Known rows, with every way that one mark hangs from another
(D (G L) (U Z)): [ 2.74 -1.44 -1.16 -1.16 -2.96 -1.44 -1.10 -1.83 -0.21 -0.27  0.39 -5.97
  0.81  5.38 -0.43 -0.67 -0.84 -1.69  2.78 -2.31]
(C (N G)): [ 0.43 -3.00 -1.55 -0.74  0.59 -0.28  2.22  0.07  2.21  0.28 -0.25  2.17
 -0.66 -2.02 -0.05  1.93  0.04 -0.07  0.87  0.79]
(W (D (G L N) (U Z))): [ 2.84 -3.48 -2.32 -1.65 -3.55 -0.79 -3.28 -0.74 -1.43  0.14 -1.14 -3.93
 -0.46  7.59 -1.33 -0.36 -0.78 -2.15  2.55 -1.08]
(G D): [ 1.01  0.12 -1.66 -0.26 -0.28 -1.51 -1.20 -1.94  3.68 -1.37  0.24 -0.92
  0.47 -1.38 -0.01 -0.04  0.44  0.23  1.45  1.44]
(U Z): [ 3.17 -0.34 -1.91 -0.15 -0.46 -1.22  2.02 -1.25  2.60 -1.33 -0.16 -2.35
  0.25  2.80  0.64  1.60  0.37 -1.08 -0.41 -0.04]
(D (G L) U): [ 0.21 -1.45 -0.07 -1.02 -2.35 -0.74 -2.95 -2.00 -0.75 -0.14 -0.04 -4.08
  0.94  3.17 -1.04 -1.16 -0.67 -0.94  3.54 -2.44]
(Z (U (D (G L N)))): [ 3.52 -2.33 -3.41 -1.53 -2.48 -1.80 -2.36 -1.19  3.92 -0.06 -1.37 -0.15
  1.13  4.21 -2.16 -1.16 -1.54 -0.24  1.90 -0.71]
(W (D G)): [-0.36 -3.09 -1.14 -0.61  0.03  1.27 -1.42 -0.23 -1.05 -1.30 -0.72 -1.11
 -0.16  2.55 -0.76  1.16  0.24 -0.69  0.38 -0.86]
(G D (N C)): [ 2.89 -0.13 -3.26 -1.59 -3.52 -1.19 -2.49 -1.12  3.95  1.33 -0.61  0.69
 -0.59  0.49 -2.00 -0.46  0.51  0.31  3.43  1.85]
(N C (G D L)): [ 5.27 -1.16 -2.14 -2.26 -0.94 -1.94 -0.54 -1.58  2.34  0.09 -0.25 -0.01
  0.86 -0.18 -0.75 -1.24  1.76 -1.20  3.58  0.93]
(G (D U) L (N C)): [ 2.50 -0.11 -2.23 -2.13 -4.64 -2.01 -4.56 -2.38  2.00  1.60 -0.74 -1.98
 -0.23  2.34 -2.16 -2.38  0.35 -0.56  5.73  0.61]
(U (D G) Z): [ 3.54 -1.36 -2.68 -0.21 -1.04 -1.03  0.83 -0.44  1.57  0.24  1.02 -1.83
 -0.01  4.03 -0.73  0.66 -1.43 -0.39 -0.40 -1.16]
(C (N (G (D U)))): [-0.90 -2.18 -1.10 -0.92 -1.49 -1.22 -0.69 -0.87  2.19  1.47  0.42 -0.44
 -0.73 -2.45 -1.06 -0.20 -0.60  0.63  3.29  1.84]
(L G): [-0.04 -1.12 -0.53  0.10 -0.03 -0.85  2.43 -0.20  0.25 -0.95 -0.90 -1.48
  0.92 -0.82  0.46  0.80  0.41  0.19 -1.09  0.38]
(U D): [ 0.65 -0.37 -1.35  0.31  0.74 -0.68  0.52 -1.38  2.39 -0.50  0.02  0.45
 -0.29  0.69 -0.35  0.72 -0.03  0.35 -0.59 -0.33]
(U (D (G (N C))) Z): [ 5.33 -1.50 -4.22 -1.57 -4.06 -0.89 -0.67  0.14  2.06  2.97  0.06 -0.56
 -1.07  5.98 -2.61  0.44 -1.33 -0.20  1.65 -0.66]
(N (G D L)): [ 4.21 -1.41 -1.74 -1.14  0.21 -2.51 -1.06 -1.79  3.33 -1.29 -0.25  0.10
  1.12 -1.27  0.05 -0.82  1.09 -0.84  2.32  1.23]
(Z (U D)): [ 1.20 -0.53 -1.73 -0.18  0.65 -0.88  1.71 -1.59  4.07 -1.13 -1.32 -0.49
  0.90  1.64 -0.88  0.27 -0.30  0.35 -0.86  0.40]
(U (D (G N)) Z): [ 4.35 -1.75 -3.80 -0.58 -2.80 -1.57 -1.54 -0.02  3.01  1.50  0.22 -0.42
 -0.70  4.71 -1.73  0.78 -1.97  0.01  0.30 -0.28]
(C (N (G (D (U Z))))): [ 1.92 -2.09 -2.14 -1.04 -1.93 -2.00  1.06 -0.72  2.35  1.51  0.75 -1.93
 -0.99  0.11 -0.42  0.24 -0.77 -0.23  2.67  2.22]

Rows
[ 4.19 -1.97 -3.29 -2.06 -3.54 -0.73 -3.15 -0.78  1.27  2.16 -0.14  0.77
 -0.30  4.30 -2.37 -1.07 -0.64 -0.58  3.11 -1.78] : (U (D (G L (N C))))
[ 3.33 -0.28 -2.85 -1.43 -5.56 -2.36 -0.34 -0.07  0.60  2.79 -0.58 -3.88
 -0.48  3.06 -1.86 -0.96 -0.41  0.00  2.65  2.35] : (L (G (D (U Z)) (N C)))
[ 4.54 -2.14 -3.87 -2.53 -3.51 -1.12 -1.95 -0.96  3.17  1.44 -1.51 -0.26
  0.88  5.21 -2.82 -1.33 -0.92 -0.46  3.08 -1.01] : (Z (U (D (G L (N C)))))
[ 4.51 -0.52 -3.43 -2.18 -3.47 -1.97 -3.43 -1.78  3.53  0.47 -0.61  0.49
  0.10  1.61 -1.07 -1.38  0.83 -0.67  4.32  0.91] : (G D L (N C))
[ 1.28 -1.04 -0.87 -0.59 -2.92 -0.68 -0.44 -1.04 -0.27  0.64  0.42 -5.61
  0.05  4.42 -1.30  0.24 -1.09 -0.67  2.08 -1.33] : (D G (U Z))
[ 1.07 -3.11 -1.72 -2.52 -4.43  0.64 -4.60 -0.64 -2.33  1.69 -1.62 -2.51
 -0.83  6.05 -2.67 -1.19  0.13 -1.57  4.58 -1.68] : (W (D (G L (N C)) U))
[ 5.31 -0.02 -3.26 -2.23 -5.46 -2.80 -3.00 -2.05  2.40  1.54 -0.20 -3.68
 -0.37  4.68 -1.35 -1.92 -0.06 -1.44  5.07  0.73] : (G (D (U Z)) L (N C))
[ 5.68 -2.08 -4.13 -1.15 -2.76 -2.34 -2.00 -0.79  2.43  0.66  0.22 -0.63
  0.01  5.68 -0.83 -0.32 -1.72 -1.18  1.21 -1.21] : (U (D (G L N)) Z)
[ 1.72 -0.41 -0.84 -1.72 -2.11 -1.03 -1.18 -1.26  1.04  2.10 -0.46 -1.85
 -0.22 -0.42 -2.62 -1.09  0.86  0.01  4.19  1.52] : (N C (G (D U)))
[ 1.22 -1.62 -2.01 -0.62 -0.54 -0.44  0.14 -0.91  3.05 -0.36 -0.81 -1.48
  1.19  2.54 -2.16 -0.10 -1.12  0.48  0.14 -0.57] : (Z (U (D G)))
[ 3.59 -1.62 -2.37 -1.47 -4.58 -1.96 -3.21 -1.32  0.67  0.99 -0.30 -4.32
  0.14  6.05 -1.52 -0.81 -1.48 -1.39  3.54 -1.33] : (D (G L N) (U Z))
[ 2.09 -0.51 -2.48 -0.46 -4.47 -3.00 -0.48 -0.42  1.63  1.37 -0.47 -4.20
 -0.06  1.43 -1.24 -0.69 -1.06  0.20  1.44  2.65] : (L (G (D (U Z)) N))
[ 2.67 -2.23 -2.51 -1.45 -2.86 -1.25 -3.76 -0.99  1.99 -0.05 -0.70 -0.36
  0.64  2.73 -1.08 -0.23 -0.66 -0.94  3.01 -1.16] : (D (G L N))
[ 2.84 -2.06 -2.13 -1.27 -0.75 -1.19 -0.43 -1.66  2.95 -1.33 -0.73 -1.63
  1.74  3.65 -1.11 -1.12 -0.89 -0.57  1.10 -1.57] : (Z (U (D (G L))))
[ 3.67 -2.47 -2.34 -1.62 -2.03 -2.96  0.54 -1.34  2.67  0.58  0.76 -2.29
 -0.27  1.32  0.48 -0.69 -0.47 -1.18  3.44  1.22] : (C (N (G (D (U Z)) L)))
[ 3.92 -1.98 -2.98 -2.46 -4.04 -0.59 -3.41 -0.81  1.08  1.38 -0.71 -0.46
  0.28  4.02 -2.08 -0.48  0.05 -1.00  4.22 -1.63] : (D (G L (N C)))
[ 2.71 -3.04 -2.58 -1.49 -0.38 -2.14  0.03 -1.10  3.65 -0.53  0.49  1.74
  0.24 -2.18  0.83 -0.26  0.28 -0.63  2.91  1.45] : (C (N (G D L)))
[ 6.03 -0.79 -1.91 -2.38 -2.97 -2.65 -0.05 -1.77  1.43  1.18 -0.04 -3.72
  0.31  2.87 -1.40 -1.65  0.95 -1.68  4.29  0.62] : (N C (G (D (U Z)) L))
[ 1.03 -2.62 -2.33 -0.86 -0.08 -1.33  0.56 -0.43  3.97  0.35  0.40  1.81
 -0.54 -3.24 -0.01  0.92  0.00  0.36  1.74  2.35] : (C (N (G D)))
[ 4.31 -1.60 -1.36 -2.11 -0.50 -0.96  1.08 -1.14  1.14  0.09 -1.10  0.44
  0.48  1.28 -0.68 -0.02  1.82 -1.50  2.47 -0.71] : (N C (G L))
[-1.48 -0.32 -0.24 -0.04 -2.15 -1.55 -0.30 -1.05  0.20  0.20 -0.12 -3.70
  0.62 -1.42 -0.64 -1.18 -0.22  0.81  1.23  1.62] : (L (G (D U)))
[ 0.47 -0.35 -1.75 -1.37 -5.13 -1.63 -2.07 -0.25  0.21  2.84 -0.93 -2.27
 -0.29  0.54 -2.65 -1.57 -0.17  0.90  3.33  2.14] : (L (G (D U) (N C)))
